In the rows, zero is written as 100.
Known rows, with every step that occurs
U > Z > D > X > B > H > P: 116 94 72 99 79 87 98 77 115 107 110 100 85 88 93 79 111 85 58 92 120 94 83 103 123 90 74 71 107 124 59 91 91 112 97 118 87 86 94 97 86 125 96 121 100 103 111 101 85 109
W > K > P > U > Z > J: 109 95 90 86 75 98 115 80 105 81 107 102 95 74 83 95 104 81 83 79 118 95 96 94 112 101 102 84 102 135 103 85 111 105 120 109 100 82 106 104 102 112 98 111 92 92 95 129 94 122
D > X > B > Z > J: 102 93 90 66 83 95 106 84 104 82 119 99 85 82 98 75 109 92 79 93 116 130 89 102 132 103 79 89 98 151 84 95 98 114 97 104 91 101 103 117 91 96 95 110 87 96 91 97 96 117
P > U > Z > D: 123 93 82 76 88 87 104 70 100 92 102 95 99 103 99 98 104 76 90 83 118 91 92 95 129 95 90 84 100 139 86 81 103 115 122 109 89 96 109 119 97 120 98 108 90 92 113 122 86 127
R > W > K > P > U > Z: 111 92 93 95 75 85 114 95 115 89 99 92 112 93 73 105 102 86 82 77 127 92 92 94 111 92 95 84 108 116 124 96 112 116 131 111 98 77 90 113 106 107 102 103 98 94 115 132 84 125
R > W > K > P > X > B > Z: 96 87 103 82 80 78 104 108 115 96 121 99 99 92 85 96 96 94 81 97 132 116 90 110 107 92 77 84 121 127 116 104 108 109 110 113 100 86 73 120 106 84 104 112 101 88 109 105 71 108
K > P > X > V > H > D: 89 93 110 100 98 92 132 78 102 87 112 87 100 116 99 89 93 86 81 101 106 99 88 113 126 99 87 98 122 108 86 104 84 99 89 76 82 79 107 115 102 86 96 100 99 73 106 101 73 82
D > X > V > L > P > U: 90 86 105 82 97 81 137 84 113 61 92 90 111 127 90 74 106 93 94 89 107 106 93 93 125 88 101 92 96 115 86 102 70 119 104 94 79 79 105 125 101 97 89 114 89 88 112 129 114 111
L > D > X: 97 92 98 79 99 90 128 82 101 58 99 98 109 107 99 92 110 100 81 85 114 126 79 103 136 100 89 98 99 126 77 107 97 108 106 93 71 109 104 103 96 112 95 100 88 95 89 96 100 111
J > W > K > P: 96 86 107 77 86 88 119 93 100 92 106 103 102 87 92 99 94 89 80 89 123 112 100 110 111 98 96 83 124 143 100 119 115 100 115 104 85 74 97 96 97 102 105 118 90 85 90 116 114 107
W > K > P > L > V > X > B: 86 88 99 83 85 82 126 89 108 76 107 128 118 101 102 94 95 97 92 97 116 102 93 125 94 98 98 93 121 111 104 107 112 101 117 107 93 72 94 105 100 85 88 124 88 85 95 104 97 109
K > W > J > Z: 88 82 103 76 80 96 115 112 114 72 106 75 96 100 88 110 109 83 84 80 133 114 88 102 137 95 85 100 118 134 86 101 100 105 117 98 92 88 123 106 98 112 101 111 86 78 84 107 86 117
K > P: 100 86 106 83 84 86 113 92 99 73 114 107 112 87 95 89 88 85 76 78 115 99 102 108 119 109 99 94 121 122 92 103 101 99 111 106 89 85 101 105 94 102 98 114 88 86 95 108 99 110
D > X > V > H: 93 91 106 87 95 88 130 85 106 77 104 81 103 116 96 77 112 101 65 95 107 114 86 98 137 89 82 97 101 133 85 116 84 104 89 80 74 84 110 113 94 102 91 104 87 83 109 105 104 104
K > P > L > V > H > D > X: 83 92 100 92 97 100 144 76 112 60 110 117 113 104 93 86 88 81 74 91 107 102 72 118 129 110 82 92 98 100 84 108 92 88 110 74 74 87 107 94 98 94 84 89 90 84 84 103 99 95
W > J > Z > D > X > B > H: 96 92 87 86 86 91 98 88 109 95 106 87 83 110 85 89 108 83 82 96 133 112 73 111 142 99 61 76 110 155 74 94 88 111 104 105 84 91 93 95 100 120 88 133 84 79 85 88 85 110
U > Z > J > W > K > P: 108 92 90 79 74 98 114 79 102 92 112 103 85 74 86 96 100 83 76 90 124 110 98 104 107 104 101 83 113 149 86 104 112 101 111 109 94 75 108 88 96 112 105 106 94 96 83 124 97 111
H > P > X > B: 96 78 104 88 92 87 106 92 114 95 125 104 100 99 111 89 100 82 71 101 121 112 102 114 121 87 88 97 128 120 84 97 96 103 96 123 91 97 84 126 99 90 104 118 99 89 110 91 78 99
Z > U: 104 89 95 69 89 81 109 78 96 81 106 107 111 101 99 95 103 87 84 81 121 108 101 105 123 104 90 87 117 149 77 108 94 100 109 104 81 88 114 105 91 106 95 110 85 86 100 107 86 121
P > U: 105 83 101 79 94 89 119 84 106 77 103 92 112 105 103 94 106 78 91 83 114 104 101 102 131 97 96 93 107 131 106 95 104 109 121 105 89 101 105 125 100 102 99 115 85 83 108 109 105 122
H > V > L > D > X > B > Z: 105 98 96 70 90 85 122 93 97 54 108 111 99 104 93 84 117 105 77 87 120 133 83 111 138 97 90 91 93 116 74 97 92 128 107 90 86 103 124 116 99 90 81 94 92 102 105 93 87 109
D > X > V > L: 106 93 102 73 97 80 133 91 105 72 102 90 114 116 91 80 109 95 72 90 111 104 89 102 127 89 93 94 99 132 80 118 77 117 95 84 75 80 127 121 90 103 83 108 86 89 112 117 95 111
X > V > L: 111 87 103 67 89 80 131 89 102 75 105 90 111 112 98 88 102 91 79 89 108 100 102 111 117 92 102 95 113 127 82 113 87 114 103 91 85 79 133 127 93 102 88 106 86 88 113 110 90 111
Z > J > W > K > P: 96 88 100 74 78 100 120 80 100 94 110 107 90 73 91 93 93 84 81 92 119 116 101 110 111 104 97 84 118 158 93 113 114 90 108 102 90 75 99 95 95 104 104 115 91 87 75 111 112 108
W > K > P > L > D: 90 88 103 76 85 89 135 88 104 60 100 107 109 91 92 110 99 105 89 91 116 113 86 122 100 91 97 91 113 118 89 104 126 94 121 95 84 98 101 90 100 100 93 105 91 88 84 104 97 106
P > X > D: 101 78 104 89 100 80 115 90 105 66 110 96 109 119 106 92 107 87 84 96 118 127 100 114 129 90 89 98 118 145 88 101 101 96 88 104 80 98 105 118 97 96 101 104 88 83 109 99 81 103
K > P > L > V > X > B: 85 87 100 88 86 85 123 86 108 69 110 131 118 103 107 84 93 88 95 97 111 99 97 126 101 110 100 102 124 98 99 102 102 99 115 107 93 77 92 112 98 78 87 117 88 84 97 99 93 109
R > W > K: 112 83 98 73 80 81 121 96 114 93 105 96 117 97 91 107 100 93 74 83 124 112 91 110 116 86 88 86 112 141 108 119 110 107 117 110 88 89 94 114 97 109 104 109 90 94 102 100 88 120
B > H > D: 120 88 91 85 91 92 128 75 110 89 105 93 103 102 102 99 104 76 83 85 111 99 84 123 126 104 89 77 115 119 80 102 100 105 111 97 87 100 118 105 93 113 98 114 89 87 96 82 86 101
B > H: 116 84 95 85 88 86 120 87 112 78 110 94 106 98 100 89 107 80 72 86 113 104 94 112 121 102 91 81 113 127 87 106 97 97 114 108 88 103 105 102 94 113 99 119 86 87 102 89 100 110
L > V > H > P > X > B: 86 78 107 97 94 94 116 86 117 83 128 114 98 102 119 81 89 77 60 105 114 116 102 111 129 97 82 99 121 107 83 102 82 88 101 110 86 98 84 123 108 90 102 106 97 87 108 86 83 89
B > L: 117 84 106 72 84 81 127 91 102 83 114 105 117 90 101 90 103 84 80 86 113 95 93 111 112 96 93 88 109 123 88 109 106 101 111 108 87 106 106 114 96 111 90 113 91 85 99 97 101 116
R > W > J: 97 82 106 73 85 81 113 100 115 88 105 91 112 105 89 102 92 80 84 83 128 114 86 114 130 89 82 100 121 126 106 102 100 109 112 107 93 97 104 119 102 104 95 111 87 86 93 98 74 119
D > X > V > H > P > U > Z: 98 92 93 109 88 95 125 80 119 82 96 74 91 109 83 71 119 90 60 94 108 95 90 86 137 82 84 95 96 109 87 92 83 110 94 90 86 78 108 119 101 101 97 98 101 91 125 127 99 106
W > J > Z > D > X > V > H: 84 95 99 82 87 95 111 80 103 86 100 73 80 122 82 81 101 95 75 99 120 110 75 101 151 93 60 95 103 159 74 103 81 100 90 78 75 78 110 101 103 112 89 111 86 73 88 107 87 104
H > D > X > B > L > P > U: 93 87 100 87 93 84 134 82 106 91 100 103 110 111 102 90 108 87 112 91 110 107 80 108 122 90 90 76 104 97 88 90 94 129 109 106 83 98 86 123 102 99 89 119 99 89 97 103 107 107
R > W > K > P > X: 99 85 110 88 88 80 117 102 115 88 114 104 119 102 85 101 92 88 74 90 128 104 88 107 110 92 87 91 117 129 113 115 102 95 110 109 89 87 74 108 103 98 104 112 98 84 104 108 78 108
B > L > V > H > P > X: 100 79 114 93 91 92 134 86 119 76 127 119 108 93 108 72 88 73 55 102 109 93 91 111 120 98 81 94 102 99 81 106 83 69 102 102 87 108 87 113 109 100 94 101 104 82 104 91 95 89
Z > J: 110 83 94 69 82 96 116 76 102 79 115 105 100 84 104 89 98 80 78 86 111 114 101 110 124 106 98 96 109 150 84 101 101 95 105 108 90 102 111 112 92 107 99 107 85 91 86 94 96 115
P > X: 107 82 108 77 102 83 117 89 109 78 121 100 111 110 107 95 104 79 79 95 120 113 93 110 127 97 93 99 113 138 90 104 93 97 105 110 85 109 98 116 99 99 102 112 88 84 105 98 85 108
B > X > D: 105 86 105 90 92 84 109 90 102 63 106 105 110 105 100 90 100 93 78 86 124 118 99 111 125 99 88 91 114 122 85 103 111 98 102 99 79 99 110 119 99 106 98 128 85 88 110 99 98 115
D > X > B > H > V: 105 87 96 94 93 83 122 93 111 81 109 110 110 102 94 81 126 89 66 85 122 119 82 110 135 95 86 78 111 122 84 104 92 112 101 109 82 96 111 99 98 99 86 120 89 93 112 87 101 113
H > P > X > B > L > V: 95 75 107 87 94 83 129 92 115 90 125 126 112 87 111 79 93 74 73 103 118 99 95 116 112 96 84 91 123 100 79 100 95 90 101 119 87 105 88 126 110 96 95 115 104 87 107 93 84 98

Rows
106 84 91 77 80 90 104 78 98 74 110 99 98 106 88 96 108 88 82 86 129 110 101 104 131 115 88 87 116 161 75 109 92 96 117 106 84 85 112 97 97 105 101 103 83 81 94 105 84 119 => J > Z > U
101 88 92 90 93 84 116 94 114 86 109 94 105 104 99 84 119 87 73 91 119 116 85 107 127 96 81 77 110 127 84 107 92 114 104 110 82 96 94 104 92 108 91 127 85 90 105 89 101 111 => D > X > B > H
117 86 87 73 80 98 116 71 105 93 114 98 83 89 99 94 108 74 81 96 120 118 99 106 123 106 102 92 110 152 76 100 104 105 109 113 93 95 119 102 93 111 106 96 90 99 90 111 92 115 => U > Z > J > W
103 82 104 90 77 98 113 86 112 83 117 98 97 92 106 84 91 86 52 91 108 103 105 110 128 91 89 97 111 116 83 105 95 89 104 104 93 91 97 109 92 101 103 104 94 88 100 89 102 98 => V > H > P
117 87 91 82 90 87 114 82 109 77 105 89 104 104 95 98 114 77 86 81 121 99 98 95 129 96 100 91 105 123 99 86 103 120 124 111 94 100 114 121 100 110 101 105 87 94 116 122 90 126 => P > U > Z
109 93 85 88 92 82 112 80 103 95 105 114 105 100 96 80 117 89 70 88 120 110 79 111 135 96 76 71 107 138 70 99 93 110 97 106 79 94 104 98 93 112 83 125 92 93 110 87 97 115 => Z > D > X > B > H > V
88 85 90 76 82 93 120 87 117 67 106 100 86 91 93 85 112 104 81 104 115 130 81 120 121 86 76 94 103 110 72 91 113 109 103 102 89 109 97 112 95 87 96 99 99 97 94 92 94 101 => H > P > L > D > X > B > Z
104 100 88 65 82 97 116 82 98 62 112 100 83 94 98 81 107 98 85 95 111 133 87 105 128 103 88 91 85 135 71 96 90 120 104 91 91 105 112 118 91 100 85 96 89 99 86 89 84 109 => V > L > D > X > B > Z > J
127 85 100 83 85 83 129 91 110 67 112 112 114 104 94 87 111 79 60 82 116 97 95 118 123 99 104 81 103 117 81 108 86 101 115 101 93 95 130 100 95 105 83 109 89 91 111 89 94 110 => B > H > V > L
107 84 96 63 84 98 123 76 105 98 108 100 89 86 101 98 104 85 81 97 119 127 98 112 117 95 95 83 111 172 89 116 115 96 107 106 88 89 107 103 95 110 106 114 87 90 81 103 109 112 => Z > J > W > K
117 90 101 83 89 85 119 83 99 74 105 119 118 112 101 84 111 93 77 85 114 104 93 118 127 101 106 102 109 122 92 102 97 104 103 106 95 91 117 110 93 90 95 114 90 91 107 91 96 118 => H > V > X
92 80 106 99 81 93 130 85 114 88 112 112 106 87 112 74 95 75 74 96 105 92 104 106 120 92 85 86 110 90 99 94 97 97 115 103 94 97 87 132 112 95 88 110 100 82 112 94 108 100 => X > B > L > V > H > P > U
103 73 113 87 93 74 125 91 106 44 113 120 111 128 100 86 102 93 80 93 118 129 103 119 124 90 109 96 111 120 73 98 81 97 92 109 86 92 112 110 103 87 91 95 95 94 111 104 88 96 => H > V > L > P > X > D
102 81 104 72 89 78 130 91 101 83 117 121 119 87 112 88 97 82 87 89 114 103 97 114 114 103 90 86 119 109 87 107 104 107 115 113 82 102 106 124 106 106 87 113 90 90 101 96 96 113 => X > B > L > V
106 82 96 69 85 100 120 73 104 92 113 101 90 90 105 90 101 75 85 97 115 124 103 112 125 107 99 94 114 161 83 108 105 95 106 106 89 96 109 108 93 104 104 106 87 88 83 97 108 111 => Z > J > W
99 92 88 61 85 98 112 85 106 100 112 93 73 83 95 84 116 94 82 103 126 143 88 105 125 92 75 75 100 174 90 110 112 114 99 104 87 87 102 109 94 99 102 116 89 95 86 105 109 112 => D > X > B > Z > J > W > K
85 86 98 73 79 104 138 73 103 75 100 109 90 83 94 106 101 93 96 104 115 127 90 125 100 98 99 90 112 145 84 107 127 84 115 93 87 94 99 84 100 99 98 99 93 86 66 101 109 101 => Z > J > W > K > P > L > D
121 88 90 79 78 78 116 68 103 89 104 108 102 97 97 89 98 82 102 87 112 83 92 98 110 92 95 79 96 113 74 79 99 108 122 120 92 103 89 111 102 123 97 110 99 95 105 125 104 121 => B > L > P > U > Z > D
97 80 103 75 82 94 109 94 106 71 112 86 94 104 85 100 99 81 81 86 132 115 91 112 140 102 84 100 118 143 89 98 100 104 115 107 92 96 115 106 106 106 99 114 80 78 80 100 84 113 => W > J > Z
111 91 101 69 89 88 127 83 98 57 106 101 110 109 105 101 98 93 83 86 110 111 96 113 121 99 105 97 102 118 75 107 94 113 119 93 84 105 117 114 95 109 90 96 87 94 95 91 86 107 => V > L > D
101 81 108 70 85 76 130 84 106 65 106 97 105 113 99 84 93 98 87 89 106 105 105 110 110 91 108 94 115 112 71 108 79 111 104 102 85 80 116 119 96 100 95 107 89 92 104 115 101 103 => X > V > L > P
112 91 99 81 88 97 122 75 101 88 112 92 102 109 109 100 95 84 77 90 107 109 90 117 135 99 91 90 108 121 85 106 97 108 108 87 85 95 113 112 92 103 97 98 88 85 94 84 87 97 => V > H > D
108 94 95 89 83 88 114 90 105 78 102 95 105 85 83 101 105 86 81 74 122 91 95 94 114 94 99 83 107 120 109 91 111 115 127 109 94 80 106 106 104 110 99 114 91 91 108 135 96 122 => W > K > P > U > Z
103 78 107 88 86 82 118 98 112 102 127 109 107 92 109 85 103 80 74 105 117 97 97 115 108 84 86 89 123 109 83 99 100 100 95 122 93 103 83 124 99 95 96 121 104 85 110 88 83 100 => H > P > X > B > L
97 96 96 89 93 95 119 81 101 95 112 93 100 115 110 95 107 90 76 94 112 120 82 113 142 91 79 86 106 121 84 107 92 125 98 87 78 90 102 115 89 97 90 105 88 90 98 84 87 98 => V > H > D > X > B
104 91 90 91 80 103 116 73 105 89 105 98 87 85 89 87 105 66 92 91 118 103 103 95 121 113 106 91 111 136 99 86 105 103 120 107 98 83 103 107 102 102 103 102 93 89 95 127 104 116 => K > P > U > Z > J > W
83 90 101 86 93 92 134 87 106 49 102 108 113 98 88 93 104 100 88 92 112 116 78 113 118 102 92 99 102 112 79 103 106 96 110 89 77 102 95 89 96 98 87 98 91 89 84 104 103 107 => K > P > L > D > X
102 87 103 76 84 83 128 88 96 81 107 104 109 94 112 100 109 98 98 95 111 115 93 116 112 92 93 90 118 106 80 100 113 117 112 104 84 116 100 118 102 107 89 105 95 91 96 83 89 107 => X > B > L > D
106 83 101 66 92 88 123 87 105 96 105 95 100 99 100 104 106 88 82 94 124 122 97 114 119 88 92 82 116 157 94 121 114 105 114 107 82 88 107 105 96 109 107 117 86 88 94 108 111 112 => J > W > K
109 78 101 100 92 89 118 88 127 85 118 98 99 99 100 80 103 74 59 100 116 98 92 113 118 96 84 87 115 118 78 99 89 80 101 114 93 105 87 105 98 105 107 121 100 84 108 85 89 95 => B > H > P > X
103 92 98 88 86 91 118 87 108 91 98 91 96 93 83 102 108 80 86 86 128 101 99 96 115 94 100 79 113 134 110 99 115 115 128 107 92 74 103 105 105 106 105 113 94 89 106 139 106 116 => J > W > K > P > U > Z
99 85 90 110 88 92 121 78 123 87 97 110 104 104 107 69 104 75 83 95 107 93 99 113 117 104 92 88 116 92 101 90 88 100 116 114 101 84 83 126 104 92 99 133 96 85 114 87 102 103 => L > V > X > B > H > P > U
100 90 105 77 83 84 116 95 99 78 110 107 110 81 91 99 92 95 72 78 119 100 98 108 110 97 94 84 117 132 98 110 111 99 114 107 87 80 100 98 95 107 99 119 88 88 93 114 103 111 => W > K > P
98 83 108 81 105 79 129 86 108 81 110 89 107 116 102 89 108 88 85 101 115 112 94 109 124 91 90 101 123 136 86 106 92 100 90 99 80 97 112 124 103 95 101 111 91 82 116 109 82 106 => P > X > V
104 85 107 93 80 77 126 85 104 82 101 125 117 115 105 78 115 94 107 92 109 100 98 114 112 92 111 91 111 91 97 84 97 117 111 122 103 95 84 123 107 80 88 126 99 87 113 96 112 115 => H > V > X > B > L > P > U
106 93 95 77 92 85 130 88 99 102 110 104 114 102 103 94 109 88 90 91 114 105 75 115 124 91 81 78 108 114 81 107 103 127 99 97 78 97 108 119 92 104 84 114 95 90 97 90 89 107 => H > D > X > B > L
83 90 102 99 89 98 134 78 109 67 94 83 91 107 94 75 107 109 62 99 101 118 85 104 135 87 80 102 105 108 69 106 87 98 85 77 74 90 101 109 99 101 97 92 100 91 102 95 101 89 => L > D > X > V > H > P
92 89 89 79 79 88 93 94 109 103 106 88 95 117 80 97 100 88 87 93 138 119 75 106 145 96 61 89 112 158 90 101 93 120 107 108 84 85 84 111 102 111 91 115 89 84 88 96 68 117 => R > W > J > Z > D > X > B
89 92 95 74 92 89 112 82 101 85 95 79 88 115 76 86 104 94 87 95 126 110 73 103 147 95 65 93 110 163 72 100 88 106 90 87 74 81 120 106 102 117 92 117 86 76 88 115 83 113 => W > J > Z > D > X > V
94 81 105 100 86 77 116 103 111 76 105 100 116 107 84 100 98 97 79 92 125 119 94 112 112 87 85 90 124 137 112 113 110 93 95 103 86 76 80 111 103 95 101 103 99 84 108 109 74 100 => R > W > K > P > X > D
104 80 90 83 80 97 117 65 113 82 104 97 80 99 98 89 106 73 102 95 116 121 103 98 121 104 110 91 106 135 84 83 96 107 121 122 97 95 96 107 103 106 112 103 94 98 90 124 111 114 => L > P > U > Z > J > W
109 94 84 95 94 90 129 70 110 90 100 112 106 116 113 87 102 80 96 94 107 102 84 128 119 111 91 82 120 99 86 102 90 112 112 100 91 88 108 118 97 99 97 124 89 88 100 72 79 99 => L > V > X > B > H > D
91 71 109 89 96 76 115 86 109 56 111 102 102 123 107 90 98 96 91 98 115 135 103 115 122 91 97 98 122 130 78 96 93 93 92 114 81 99 88 112 101 96 108 105 93 91 100 103 93 95 => L > P > X > D
101 86 96 60 90 95 110 84 110 105 124 95 71 91 105 93 110 83 90 115 128 140 96 115 117 91 82 82 112 172 93 102 112 104 102 113 97 99 95 117 101 89 109 116 94 87 92 99 89 104 => P > X > B > Z > J > W > K
96 89 101 79 100 83 132 87 105 77 99 85 110 109 92 80 114 97 77 89 113 114 85 99 132 92 84 94 110 136 83 114 90 111 89 91 72 84 120 117 96 104 94 111 86 89 109 115 101 114 => D > X > V
87 85 112 89 99 81 126 91 104 78 111 96 108 104 93 83 98 87 83 95 114 101 96 107 116 100 93 101 128 121 92 102 90 95 91 98 81 84 103 116 103 90 100 113 95 77 113 117 85 101 => K > P > X > V
118 88 86 67 78 97 118 75 106 98 110 97 82 84 93 102 110 82 77 94 126 121 94 105 115 94 99 83 107 164 82 107 113 106 112 112 91 89 118 97 94 117 108 104 91 101 88 116 94 115 => U > Z > J > W > K
